Each row comes from the steps of one walk. Every step used is in the known rows, and no mark comes twice. Write the walk behind each row, first mark first.
In the rows, 100 means zero.
Known rows:
vibol/lufu: 126  63  100  67  105  103  94  83  90  121  123  121  91  92  94  117  117
raba/sepo/pina/suzak/vibol: 33  112  138  69  64  84  105  62  117  94  116  118  77  79  88  80  123
nezano/vibol/lufu: 103  51  97  71  94  95  108  92  96  126  132  130  98  91  100  126  127
raba/lufu/pina/sepo: 95  95  130  76  123  107  86  78  101  110  109  112  83  110  66  109  116
suzak/pina/sepo/raba/lufu: 74  121  97  57  117  108  89  70  74  109  126  106  84  83  72  94  126
lufu/pina/sepo: 74  96  132  71  112  95  97  84  89  112  98  98  88  118  61  102  130
sepo/pina: 83  74  108  62  100  82  91  94  104  111  127  119  95  78  82  97  119
sepo/raba/lufu: 119  71  92  56  115  110  70  78  113  122  124  138  82  90  89  80  123
raba/lufu/pina/suzak/vibol/nezano: 97  108  125  73  111  105  85  47  118  121  112  99  79  87  100  91  158
suzak/vibol: 73  76  104  53  96  100  112  86  92  118  120  112  95  97  109  102  144
vibol/nezano: 118  67  87  54  110  99  87  75  106  121  125  88  108  103  90  86  131
vibol/lufu/pina: 125  80  120  71  106  92  87  86  98  121  103  120  89  93  80  118  122
raba/sepo/pina/suzak/vibol/lufu: 55  114  137  79  61  84  108  56  110  98  121  118  74  66  91  101  118
pina/suzak: 92  73  121  73  112  108  90  68  100  115  112  127  74  107  88  86  139
raba/lufu/pina: 123  78  122  69  121  103  74  88  117  114  108  133  89  99  84  103  115
sepo/raba/lufu/vibol: 116  74  85  68  130  104  79  73  107  123  107  144  80  80  86  89  138
lufu/pina: 102  80  122  62  110  93  85  94  105  115  97  120  93  105  78  96  129

Which walk is each row?
62  104  141  72  99  96  103  68  100  117  94  117  73  98  93  94  167 -> lufu/pina/suzak/vibol
77  110  125  67  99  93  97  53  107  122  101  85  85  95  94  83  172 -> lufu/pina/suzak/vibol/nezano
91  87  101  63  117  115  82  68  95  117  125  117  75  104  73  87  123 -> pina/sepo/raba/lufu
69  125  89  70  131  101  97  66  67  111  111  110  83  72  67  103  143 -> suzak/pina/sepo/raba/lufu/vibol
65  121  122  64  89  96  107  67  77  125  99  94  74  90  76  109  159 -> suzak/vibol/lufu/pina/sepo/raba
93  106  120  68  101  95  86  70  84  124  98  104  74  100  58  103  138 -> vibol/lufu/pina/sepo/raba
72  104  123  60  105  94  86  77  91  118  92  103  77  112  55  81  143 -> lufu/pina/sepo/raba
54  122  97  50  104  96  100  76  62  110  115  92  87  90  66  88  141 -> suzak/pina/sepo/raba
85  130  73  65  132  98  91  52  75  117  118  77  95  70  68  91  150 -> suzak/pina/sepo/raba/lufu/vibol/nezano
73  95  117  73  89  87  102  78  88  128  105  112  82  97  65  112  146 -> nezano/vibol/lufu/pina/sepo/raba
71  86  126  77  101  87  89  71  106  109  121  126  72  81  80  88  134 -> sepo/pina/suzak
73  87  120  61  75  78  88  87  125  93  119  120  101  85  72  82  87 -> raba/sepo/pina
85  89  119  76  95  106  111  57  85  121  120  120  70  86  110  116  154 -> pina/suzak/vibol/lufu
68  111  131  73  95  95  118  72  74  117  106  89  84  97  82  132  145 -> suzak/vibol/lufu/pina/sepo
82  102  141  80  111  107  92  62  111  115  105  132  68  90  100  101  151 -> raba/lufu/pina/suzak/vibol
